Every row comes from one small tree of marks. Brackets hold a mark, then the marks that hang from it, in the order of their numbers. Every link used is in the known rows. Which tree was each row made from?
In the rows, 128 means zero.
Known rows:
[Q_27 Q_117]: [131 134 138 124 118  88 113 112 113 144 120 130 149 145  81 116 169 166
  93 120 188 187 190 214]
[Q_556 [Q_27 [Q_117 [Q_959 Q_58 Q_304 Q_938]]]]: [115 132  95 134 112 116 120 124 132 177 148 155 123 158  82 142 142 112
 158 107 118 159 142 146]
[Q_556 Q_27]: [117 148 150  87 106  95 120 100 145 102 131 140 115 154 108 123 161 154
  76 132 157 148 216 200]
[Q_170 [Q_58 [Q_959 [Q_304 Q_27]] Q_996]]: [150 193 166  99 106 118  84 141 157 103 148 158 152 120 125 170 100 119
 111 184 155 165 176 221]
[Q_938 [Q_959 Q_58]]: [153 165 162 130 104  99 116 126 113  78 136 113 150 149 126 121 144 122
  94 126 187 153 178 201]
[Q_117 Q_27 [Q_959 Q_304 Q_938]]: [118 107 120 101 106 148 160 106 175 144 154 164 120 158 117 158 133 121
 124 102 100 142 130 136]
[Q_938 Q_959 Q_996]: [153 168 162 115  87 101 115 126 162  58 147  97 167 136 133 146 142 119
  77 142 181 110 177 183]
[Q_117 Q_27 [Q_959 Q_58 Q_304]]: [127 122 118 114 114 140 146  99 137  96 145 156 111 169 111 158 142 109
 136 108 119 126 139 161]
[Q_170 [Q_58 [Q_959 Q_304] Q_996]]: [150 196 162 104 113  98  99 146 156 103 136 143 154 115 142 169 117 127
  96 173 180 172 174 234]
[Q_58 [Q_959 Q_117 [Q_556 Q_27] Q_938] Q_996]: [129 190 117 137  96 136 131 125 176 223 142 161 166 141 140 149  97 116
 126 129 101 155 151 121]
[Q_959 Q_117 [Q_304 Q_27] Q_556]: [176 136 124 136 131 161 137  92 100 178 137 207 133 152 117 110 122 115
 204 136 113 200 193 108]
[Q_27 [Q_117 [Q_959 [Q_58 Q_996] Q_304 Q_556 Q_938]]]: [144 125  85 156 116 130 123 136 124 203 150 162 167 144 117 141 136  93
 186 109 123 168 113 128]
[Q_959 Q_58 [Q_304 [Q_27 Q_117]] Q_556 [Q_938 Q_996]]: [166  97  88 162 109 143  97 119 119 205 180 207 168 157 104 112 131  59
 240 131 103 196 129  62]
[Q_27 [Q_117 Q_959]]: [128 136 130 120 111 107 127 117 126 128 123 114 137 145  84 142 160 162
  93 113 170 146 163 219]
[Q_27 [Q_117 [Q_959 Q_304 Q_556 [Q_938 [Q_996 Q_58]]]]]: [162 108  95 160 110 125 111 134 135 184 172 159 150 156 129 145 155  95
 172 111 115 153 109 136]
[Q_170 [Q_58 [Q_959 [Q_556 Q_27]]] [Q_938 Q_996]]: [126 204 154 109 107  83 106 159 191  81 160 158 120 112 164 157 145 120
  81 173 164 147 160 188]
[Q_170 [Q_938 Q_996]]: [135 166 150  95 115  88 114 142 172  93 157 148 159 116 145 128 172 145
  58 152 184 173 181 177]
[Q_27 [Q_117 [Q_959 Q_304 Q_556]]]: [146 123 110 139 121 121 141 110 110 153 126 134 128 149 104 136 152 138
 159 108 145 149 157 185]
[Q_556 [Q_27 [Q_117 [Q_959 Q_938]]]]: [ 99 135 115 116 100 109 125 119 156 164 139 136 122 153  80 144 149 143
 103 108 127 140 156 173]
[Q_58 [Q_959 Q_117 Q_938] Q_996]: [143 192 134 129 100 131 122 139 169 210 139 149 193 129 129 153 100 135
  94 136 138 189 152 154]
[Q_304 [Q_27 Q_117]]: [131 131 147 112 109 116  96 104 117 140 135 151 144 150  62 116 147 155
 112 139 155 176 194 197]
[Q_304 Q_27]: [144 134 167  87 105 125 104  97 132 104 141 157 134 151  97 117 143 151
  95 149 151 167 211 197]
[Q_556 [Q_27 Q_117]]: [104 148 131 111 111  85 110 106 130 139 125 131 124 154  73 124 164 159
  93 122 160 155 198 203]

Write each row's tree:
[111 165 100 125 112 109 107 127 135 144 144 136 139 149  85 162 138 111
 137 124 128 119 150 176]  [Q_556 [Q_27 [Q_117 [Q_959 [Q_58 Q_996] Q_304]]]]
[169 131 129 156 108 130  83 127 116 211 173 175 142 168 117 123 119 112
 168 128 102 193 137 176]  [Q_996 [Q_58 [Q_959 [Q_304 [Q_27 Q_117]] Q_556 Q_938]]]
[155 157 117 151 100 100  83 123 140 146 169 138 138 167 124 151 142 101
 145 135 123 125 149 184]  [Q_938 [Q_996 [Q_58 [Q_959 Q_304 [Q_556 [Q_27 Q_117]]]]]]
[147 161 149 130 109 120 105 121 113 123 139 124 149 141  81 131 115 127
 144 135 154 148 176 189]  [Q_938 [Q_959 [Q_304 [Q_27 Q_117]]]]
[176 156 104 154 130 162 112 111  97 185 152 218 168 148 126 123 111  73
 222 146 102 191 165  82]  [Q_959 [Q_58 Q_996] Q_117 [Q_304 Q_27] Q_556]
[142 188 121 153 119 136 130 126 131 135 143 156 171 143 118 155 106  84
 151 124 130 142 136 113]  [Q_938 [Q_959 [Q_58 Q_996] [Q_117 Q_27] Q_304]]
[106 108 131  95  95 140 154 103 184 129 148 152 122 160 115 154 144 135
  82 101 110 128 134 149]  [Q_117 Q_27 [Q_959 Q_938]]
[195 120 100 168 125 142 120 128 128 213 177 219 164 155 166 119 145  71
 203 124 103 215 137  60]  [Q_959 Q_117 Q_304 Q_556 [Q_938 [Q_996 Q_58]]]
[107 148 114 125 108 104 114 114 128 124 132 130 115 162  76 144 156 134
 112 114 142 129 163 194]  [Q_556 [Q_27 [Q_117 [Q_959 Q_58]]]]
[165 109 124 129  92 133 118 128 164 134 178 158 142 158 169 143 159  96
 119 120 112 128 127 141]  [Q_117 [Q_959 Q_556 [Q_938 [Q_996 Q_58]]]]
[170 150 124 145 111 167 138 109 132 228 149 193 145 151 122 126  86 113
 195 129  95 209 157 109]  [Q_58 [Q_959 Q_117 [Q_304 Q_27] Q_556 Q_938]]
[161 109 110 121 100 145 149 119 165 148 165 161 143 145 158 147 139  93
 166 119 114 139 136 112]  [Q_117 [Q_959 Q_304 Q_556 [Q_938 Q_996]]]
[172 151 160 131 104 103  99 116 123 125 149 136 129 170 156 125 150 141
  89 132 151 160 174 239]  [Q_996 [Q_58 [Q_959 Q_556]]]
[136 136  93 125 105 142 132 128 152 171 165 173 137 152 150 151 123  72
 177 118  87 132 129 106]  [Q_117 [Q_959 [Q_58 Q_996] Q_304 [Q_556 Q_27] Q_938]]
[155 114 123 132 121 131 115  96 101 168 140 175 132 154  91 109 138 125
 190 132 131 180 185 157]  [Q_959 [Q_304 [Q_27 Q_117]] Q_556]
[109 145 126 105  99 133 130 110 167  89 146 140 140 158 118 170 140 112
  83 119 120  94 133 168]  [Q_117 Q_27 [Q_959 [Q_58 Q_996]]]
[152 111 105 154 100 119 106 133 144 171 168 151 153 158 127 141 164 107
 134 111 124 143 114 150]  [Q_27 [Q_117 [Q_959 Q_556 [Q_938 [Q_996 Q_58]]]]]
[143 123 132 101  88 129 133 126 182 121 159 137 153 143 136 155 148 120
  93 125 138 135 147 151]  [Q_117 [Q_959 [Q_938 Q_996]]]
[145 159 130 165 114 137 150 102 117 126 131 155 137 164 127 124 130  98
 150 106 134 142 145 113]  [Q_938 [Q_959 Q_58 [Q_117 Q_27] Q_556]]
[135 143 105 147 110 116 117 124 119 147 133 132 157 148 110 142 152 117
 135 117 148 131 137 179]  [Q_27 [Q_117 [Q_959 [Q_58 Q_996] Q_556]]]
[158 182 143 132 110 107 107 140 121 100 147 123 175 135 137 142 121  94
 128 139 170 144 164 181]  [Q_938 [Q_959 [Q_58 Q_996] Q_304]]
[149 142 117 156 109 108  94 129 127 211 165 160 127 171 125 129 131 114
 155 115 107 178 139 179]  [Q_996 [Q_58 [Q_959 Q_304 [Q_556 [Q_27 Q_117]] Q_938]]]
[137 161 136 139 108 141 158  87 145 160 121 151 128 163 120 138 120 144
 118 113 125 153 164 158]  [Q_58 [Q_959 [Q_117 Q_27] Q_556]]
[176 140 118 143 140 136 154  97  96 176 125 189 137 147 137 110 144 125
 185 121 143 209 190 123]  [Q_959 Q_117 Q_304 Q_556]
[131 116 119 114  90 114 126 108 178 155 163 170 139 154 144 120 155  99
 133 126 118 145 170 100]  [Q_959 [Q_556 Q_27] [Q_938 Q_996]]
[173 147 145 142 109 137 114 112  99 108 151 152 136 156 129 116 116  86
 186 135 134 147 169 149]  [Q_938 [Q_959 Q_58 [Q_304 Q_27] Q_556]]
[159 167 151 134  91 100 105 131 141  59 155 110 171 145 133 139 143  92
 102 139 181 121 164 168]  [Q_938 [Q_959 Q_58] Q_996]
[140 197 174 101 104  92  94 146 164  89 132 131 157 118 139 165 127 141
  58 172 188 161 178 248]  [Q_170 [Q_58 Q_959 Q_996]]
